What can hang from each mark:
q646: q712
q628: q606
q232: q628
q581: q58
q58: q581
q712: q135 q606 q646
q606: q628 q646 q712 q909
q68: q628
q909: q581 q606
q135: q712

Known rows, with every way that one mark hangs from another:
[q68 q628]: [-1.054 -0.200  1.712  1.986  0.783 -4.383 -1.658 -1.556  3.978 -1.912
 -1.857  1.207 -2.058  1.491 -2.987 -1.968 -3.371 -1.188 -2.290 -2.175
 -1.341 -0.353 -0.428  2.759 -0.691]
[q58 q581]: [-6.157 -0.372  2.341  2.500 -0.770 -1.794 -0.731 -1.139  1.162  1.453
 -0.800 -0.302 -3.133  0.867 -5.858 -2.296 -2.159 -1.797 -2.165 -1.982
 -1.616  2.878 -4.156  2.212 -0.990]
[q628 [q606 q646 q712]]: [-0.613 -1.851  1.309  1.503  0.449  0.437 -0.353 -0.978  2.313  0.556
 -1.262 -0.290  1.788  1.683 -2.385 -0.137  2.728  0.158 -0.862  0.818
 -0.481  0.800  0.253  0.461 -0.405]
[q68 [q628 [q606 q646 q909]]]: [ 0.971 -0.443  1.030  2.549  0.033 -2.753 -3.235 -2.624  5.067 -1.330
 -0.582 -0.660  0.372  0.794  0.819  0.743 -0.290 -1.400 -1.036 -0.389
 -0.423  0.049  0.250  0.512 -0.873]
[q606 q628 [q646 [q712 q135]] [q909 [q581 q58]]]: [ 3.012  2.351 -2.531 -1.860 -1.850 -2.061 -0.554  0.301 -4.418 -2.822
  1.465 -0.950 -0.838 -1.170  3.407 -1.187 -0.739  0.567  0.755  2.429
 -3.786 -0.444  1.118 -2.074 -1.430]
[q232 [q628 q606]]: [-4.220 -1.087  2.695  1.332  2.188 -1.764 -0.479 -2.430  4.707  1.228
 -2.285  2.692  0.033  1.743 -2.603 -0.030 -0.940  0.707 -2.466 -2.425
  0.248 -0.904 -1.411 -1.221 -0.493]
[q712 q135 [q606 q628 q646 q909]]: [ 0.974  0.363 -2.254  0.078 -0.200  1.369 -0.998  1.960 -1.810  4.304
  2.469  1.133 -0.975 -0.939  1.881  1.431  1.235  0.185  1.798 -1.930
  0.379 -0.552  0.833  0.081  0.069]
[q232 [q628 [q606 q646 [q712 q135] q909]]]: [ 0.329  0.191  0.096  0.882  0.993  0.327 -2.066 -0.956  2.296  1.958
 -0.998  1.169  1.850  0.017  2.171  2.642  2.103 -0.188  0.820 -0.275
 -0.507 -1.285  0.572 -2.342 -0.587]
[q135 [q712 [q606 q646 q909]]]: [-1.630 -1.829  0.423  0.520  0.542 -0.872  1.651  2.724  0.712  1.544
 -1.344  1.109  0.003  0.144 -2.605  0.455  1.792  0.266  2.833  1.070
 -0.525  1.093 -0.459  2.497 -0.612]
[q628 [q606 q712]]: [-2.326 -2.525  2.095  0.797  0.659  0.000 -0.742 -0.455  3.083 -0.515
 -1.447 -0.544  1.971  1.998 -2.514 -0.876  1.369 -0.095 -1.549 -0.591
  1.689  1.224  0.092 -0.097  0.579]
[q646 [q712 q135 q606]]: [-0.654 -3.126 -1.414 -2.996  0.549  0.021  1.261  3.958  0.587  2.003
 -1.077  1.825 -1.569  0.817 -5.769 -3.780 -1.017  2.154 -0.451 -1.942
  2.013 -0.186  0.650  0.983  3.053]
[q606 [q712 q135] q909]: [ 0.950 -0.485 -2.105 -0.337 -0.406 -0.171 -2.211  3.286 -1.319 -0.402
  0.097 -0.795  1.975 -1.128  1.157 -0.174  0.877 -1.664  2.091  0.068
 -0.890 -0.222  1.024  0.075  0.233]
[q232 [q628 [q606 q712]]]: [-2.959 -0.206  2.666  0.874  1.730 -0.734 -1.334 -2.229  3.071  0.675
 -2.605  2.048  0.697  1.853 -0.817  0.736  0.405  0.268 -1.366 -1.163
  0.530 -0.751 -0.427 -1.691 -0.209]
[q606 q712 q909]: [ 0.151 -0.072 -0.807  0.948 -1.319 -0.846 -2.669  1.215 -2.542 -1.270
 -1.118 -0.813  1.525  0.593  0.116  0.002  0.672 -1.820  1.432  1.695
 -1.059  0.436 -0.577 -0.045 -0.626]
[q712 q135 [q606 q628 q646 [q909 [q581 q58]]]]: [ 1.112  1.313 -1.623 -1.083  0.371  1.459  0.634  1.175 -2.603  0.733
  3.651 -0.346 -1.058 -1.617  3.783  1.178 -0.002  0.522  0.906 -1.190
  0.724  0.499  0.588 -0.268  0.338]
[q646 [q712 q135 [q606 [q909 q581]]]]: [ 0.754 -1.619 -1.797 -3.339 -0.518  0.030  1.432  3.713  0.152  0.782
 -0.121 -0.002 -0.484 -0.432 -2.490 -2.835 -1.508  1.339  0.976 -0.470
  2.694  0.555  0.558 -0.850  3.003]
[q909 [q581 q58] [q606 q628 [q712 q135]]]: [-0.329  1.898  3.343 -3.819 -0.164  1.117  3.142 -0.397 -2.405 -3.413
  1.523 -3.167 -0.764 -0.471  2.867 -1.930 -2.854 -0.023 -1.465  0.160
  1.047  2.167  1.774 -0.321  0.944]
[q909 [q581 q58]]: [-3.550  0.060  1.873 -0.473  1.742 -2.669  3.340 -0.928  0.163 -5.176
  0.510 -0.173 -1.261  0.743 -3.263 -3.257 -4.145  0.466 -3.357 -0.670
 -1.304  1.324 -2.265  2.124 -0.273]
[q628 [q606 q646 [q712 q135]]]: [ 0.070 -2.176  0.490  0.446  1.263  1.007 -0.018  0.929  3.352  1.214
 -0.144 -0.131  1.986  0.473 -1.751 -0.195  3.026  0.193 -0.180 -0.466
  0.001  0.511  1.275  0.792  0.237]
[q628 [q606 q646 q712 q909]]: [ 0.666 -1.390 -0.106  1.582 -0.703  0.614 -2.042 -0.789  0.937  0.354
 -0.417 -1.555  2.577  0.689  0.553  1.339  3.412 -0.722  0.727  1.965
 -0.236  0.770 -0.057 -0.979 -0.646]
[q646 [q712 [q606 q628 [q909 [q581 q58]]]]]: [-0.355 -0.152 -0.623 -2.559 -1.571 -0.607 -0.545 -0.076 -4.327 -2.145
 -0.477 -0.110 -1.885  1.259 -0.255 -2.373 -1.790  1.449 -0.667  1.206
  1.790  0.722 -0.125 -1.828  1.544]
[q232 q628]: [-3.773  0.189  1.687  1.318  1.824 -2.910 -0.124 -1.357  2.112  1.374
 -2.460  3.663 -1.374  1.718 -3.724 -0.815 -2.472  0.339 -1.786 -2.114
 -2.043 -1.776 -2.251  0.503 -1.256]
[q712 q135 [q606 q628 [q909 [q581 q58]]] q646]: [ 0.582  0.354 -2.547  0.050 -0.005  3.761  1.212  0.230 -2.754 -1.383
  2.946  0.639 -1.923 -2.474  2.216  2.013 -0.388  0.397  0.148 -1.867
  4.568 -0.845 -0.467  1.913  1.682]
[q628 [q606 q646]]: [-2.118 -2.640  1.394  2.068  1.203 -0.957  0.882 -1.149  4.075  1.551
 -0.757  0.312  1.065  1.584 -4.497 -0.905  1.192  0.624 -2.118 -0.658
 -0.857  0.349 -1.329  0.915 -0.679]

Rows:
[ 0.714  2.093 -1.213  2.536 -1.950 -2.333 -2.808 -1.170 -3.211  1.592
  0.135  0.246 -0.459  0.374  1.641  0.958  0.420 -1.202  0.759  1.330
 -4.593 -1.068 -0.729 -0.850 -3.242]	[q606 q628 q646 q909]
[ 0.519 -0.823 -3.289  1.152 -0.528  3.650 -0.473  1.278 -1.795  2.284
  1.731  2.026 -1.746 -1.889  0.382  2.546  0.799  0.036  1.097 -2.486
  3.992 -1.936 -0.447  2.027  1.302]	[q712 q135 [q606 q628 q909] q646]
[ 3.126  1.112  0.867  0.722 -0.296 -1.317 -2.179 -1.389  4.586 -2.621
  0.075 -2.199  1.267 -0.447  3.693  1.118  0.501 -1.718  0.804  0.347
  0.536  0.766  2.095 -0.489  0.186]	[q68 [q628 [q606 q646 [q712 q135] [q909 q581]]]]
[ 1.374 -0.650 -0.537 -0.433  0.592  1.281 -0.125  0.168  1.027 -2.505
  1.767 -2.727  3.042 -1.085  3.080  1.109  2.311 -0.398  0.497  1.368
  0.366  1.338  0.958 -0.929  0.189]	[q628 [q606 q646 [q712 q135] [q909 [q581 q58]]]]
[ 0.866  0.789 -1.518 -1.963  0.222 -0.187 -0.063  2.273 -2.459 -4.764
  1.648 -2.033  1.637 -1.851  3.048 -0.540 -0.673 -1.332  1.111  0.901
 -0.472  1.106  0.808  0.070  0.567]	[q606 [q712 q135] [q909 [q581 q58]]]
[ 1.625  1.813  3.018 -3.131 -1.483 -0.822  4.675  0.105  0.124  2.086
 -0.099 -2.420 -1.189  0.252 -1.427 -2.872 -2.487  1.093 -0.373  1.533
 -0.765  1.247  0.885 -0.831  0.350]	[q909 q581 [q606 q628 [q646 [q712 q135]]]]
[ 1.981  2.015 -0.680  0.330 -0.491 -0.355 -1.193  1.044 -2.784  1.430
  0.109  1.210 -0.561  0.418  1.480 -0.125  1.761 -0.212  0.848  0.096
 -4.167 -1.040  2.586  0.585 -1.940]	[q606 q628 q646 [q712 q135]]
[-0.188  1.769  3.409 -1.512 -1.004  2.298  3.083 -2.886 -3.642 -4.451
  0.235 -2.595 -1.347  0.313  1.237 -0.603 -2.300 -0.024 -2.025  1.894
  2.072  1.533 -0.254  1.221  0.305]	[q909 [q581 q58] [q606 q628 [q712 q646]]]
[ 0.284 -0.456  1.997 -2.647  0.919  3.022  5.162  0.115 -1.027 -3.833
  0.898 -2.753 -0.337 -1.217 -1.041 -1.296 -2.380  0.290 -1.345  0.664
  2.654  1.134 -0.154  3.141  1.980]	[q909 [q581 q58] [q606 [q712 q135 q646]]]
[ 3.520  3.848 -1.838 -0.812 -1.113  0.195 -1.519  0.152 -5.909 -3.255
  2.465 -1.677  0.578 -1.589  6.960  1.300  0.894 -1.003  1.979  2.567
 -3.433  0.402  2.377 -1.421 -1.905]	[q606 q628 q646 [q712 q135] [q909 [q581 q58]]]
[-0.746 -1.076 -1.568  0.917  0.522  3.404  1.125  0.894 -0.376  2.283
  1.069  3.093 -2.776 -0.873 -2.532  1.056  0.185  1.019 -0.524 -3.769
  3.857 -1.856 -0.166  3.443  1.437]	[q712 q135 [q606 q628] q646]
[ 3.811  2.263 -1.700 -0.451 -0.734  0.096  0.787  2.332 -1.518 -0.376
  0.771 -1.794  1.927 -1.576  2.443  0.763  1.145 -1.294  3.330  2.643
 -2.480  0.586  1.003 -0.011 -0.570]	[q606 q646 [q712 q135] [q909 q581]]
[ 1.390  1.719 -1.051 -0.743 -0.474  1.188  0.985  1.631 -1.376  3.020
  2.980 -0.175 -0.776 -1.252  2.857  1.352  0.032  0.215  2.064 -1.085
  0.910  0.543  0.758 -0.677  0.214]	[q712 q135 [q606 q628 q646 [q909 q581]]]
[ 2.163  2.958 -2.214 -0.390 -1.422  1.851 -1.368 -0.318 -5.425 -5.521
  1.731 -1.039 -0.144 -2.277  5.775  1.825  0.053 -1.245  1.187  1.360
  0.562 -0.556  1.225 -0.200 -0.481]	[q606 q628 [q712 q135 q646] [q909 [q581 q58]]]
[-0.370  0.553  0.876  1.718  0.644 -0.039 -2.352 -2.352  1.428  1.449
 -1.848  1.295  1.546  1.113  1.645  2.496  1.975 -0.208  0.379  1.028
 -0.690 -1.043 -0.555 -2.274 -1.083]	[q232 [q628 [q606 q646 q712 q909]]]
[-0.106 -0.743 -0.649  0.055  0.917 -0.934 -1.240 -0.337  3.116  2.230
 -1.530  1.787  0.739  0.035 -0.165  0.837  0.843  0.935  0.148 -0.542
 -0.785 -1.712 -0.072 -2.550 -0.110]	[q232 [q628 [q606 [q646 [q712 q135]] q909]]]
[ 0.465 -2.762 -0.967  0.798 -0.880 -1.021 -1.304 -0.196  2.237  0.860
 -1.118 -1.044  1.786  0.769 -2.064 -0.837  1.904  0.600  0.012  1.767
 -0.486  0.252 -0.725 -1.473  0.037]	[q628 [q606 [q646 q712] q909]]
[ 1.120  3.935  0.002  1.604 -2.225 -2.672 -0.439 -1.676 -2.495  0.023
  0.785 -1.048 -0.264  0.102  2.553  0.515 -0.803 -1.008  1.138  2.302
 -3.880  0.289 -0.816 -1.795 -3.099]	[q606 q628 q646 [q909 q581]]
[ 0.841 -1.966 -1.232 -1.322  0.344 -0.565  0.672  0.358  1.888 -2.307
  0.833 -2.067  1.709 -0.820  0.103 -1.203  0.791  0.968 -0.547  1.317
  0.113  0.725  0.176 -1.385  0.586]	[q628 [q606 [q646 [q712 q135]] [q909 [q581 q58]]]]
[ 0.608 -0.674 -1.942 -3.812 -0.717  0.079  0.126  2.303 -2.935 -1.528
  0.974  0.181 -1.410 -0.446  0.672 -2.519 -1.742  1.557 -0.013 -0.652
  1.948  0.433  1.330 -1.699  2.179]	[q646 [q712 q135 [q606 q628 [q909 [q581 q58]]]]]
[-1.640 -0.205  0.939  2.151  1.175 -1.226 -1.601 -2.335  3.109  2.184
 -1.477  1.761  0.951  0.945 -0.190  1.945  0.505  0.127 -0.574 -0.423
 -0.926 -1.434 -1.520 -1.986 -1.302]	[q232 [q628 [q606 q646 q909]]]
[-0.867 -3.251 -2.123  0.922  1.697  3.807  2.669  2.423  1.510  2.346
  0.667  3.014 -1.936 -1.087 -5.581  0.486 -0.202  1.200 -0.468 -3.789
  4.229 -1.450 -1.206  5.137  2.667]	[q712 q135 q606 q646]
[ 0.445 -0.367  2.028 -1.072 -1.730 -0.918  1.418 -0.628 -1.480  3.346
 -1.728 -0.727 -1.852  1.791 -3.382 -2.510 -1.060  0.917 -1.148  1.273
 -1.856 -0.018  0.132  0.112 -0.627]	[q909 [q606 q628 [q646 q712]]]
[-0.478  0.394  3.872 -0.891 -0.087 -0.766  5.886 -0.633  1.994  2.028
 -0.232 -2.810 -0.589  0.836 -3.813 -2.115 -2.901  0.321 -0.749  1.424
 -0.389  1.953 -1.834  1.538 -0.017]	[q909 q581 [q606 q646]]
[ 0.301 -1.823 -2.977  0.011  0.978  4.074  2.609  1.420 -0.818 -1.547
  2.652  0.427 -1.085 -2.736 -0.872  1.401 -0.517  0.598  0.434 -1.853
  4.962 -0.600 -1.535  3.439  2.546]	[q712 q135 [q606 [q909 [q581 q58]]] q646]
[ 1.137 -0.414 -2.108  2.448 -1.704  1.436 -1.862  0.199 -2.722 -1.689
 -1.516  0.093  0.866 -0.348 -0.669  1.610  1.386 -1.532  1.583  2.275
  0.141 -1.201 -1.519  1.775 -0.157]	[q606 [q712 q646] q909]
[-1.434  0.610  0.948 -0.822  1.851  0.162 -1.198 -1.431  1.704 -2.469
 -0.013  0.364  1.442 -0.481  3.530  1.491 -0.171 -0.219 -0.611 -0.673
  1.219 -0.198  0.351 -2.715  0.355]	[q232 [q628 [q606 [q712 q135] [q909 [q581 q58]]]]]
[-0.189 -0.153 -0.713 -0.205  0.875  1.195  0.832  1.717 -0.452  4.425
  1.895  2.276 -1.925  0.065 -0.907 -0.119  0.316  1.045  0.139 -3.125
  0.087 -0.511  0.990  1.601  0.245]	[q712 q135 [q606 q628 q646]]
[-1.714 -0.909  1.413  0.679  1.410 -1.452 -0.192 -2.279  3.481  2.068
 -2.891  2.637 -0.292  1.750 -3.050 -0.234  0.234  1.454 -1.598 -0.204
 -1.071 -1.576 -0.862 -1.465 -0.441]	[q232 [q628 [q606 [q646 q712]]]]
[ 3.710  2.600 -2.517  0.639 -1.901 -0.030 -3.507  1.428 -4.487  1.227
  0.982 -0.118  0.801 -0.898  4.955  1.713  2.621 -1.547  2.817  1.750
 -3.933 -0.957  2.440 -1.028 -2.130]	[q606 q628 q646 [q712 q135] q909]
[-0.415  2.942  5.190 -2.183 -1.947 -0.027  3.050 -1.366 -1.338 -0.082
 -0.775 -3.034 -0.305  1.472  0.844 -1.684 -2.697 -0.649 -0.453  1.608
  1.494  2.552  0.646 -1.289  0.149]	[q909 q581 [q606 q628 q712]]
[-0.744 -0.680  0.172  0.905  0.406 -1.261 -1.746 -1.925  2.379  1.903
 -2.228  1.723  0.544  1.032 -0.786  0.927  0.716  0.753 -0.414  0.557
 -1.046 -1.550 -0.981 -2.535 -0.569]	[q232 [q628 [q606 [q646 q712] q909]]]
[-0.687 -0.514 -0.292  1.203  1.020  1.574 -2.024 -1.028  2.312  0.577
 -1.488  1.692  1.309 -0.454  1.400  2.779  1.429 -0.316  0.325 -0.815
  1.817 -1.758 -0.094 -1.404  0.395]	[q232 [q628 [q606 [q712 q135 q646] q909]]]
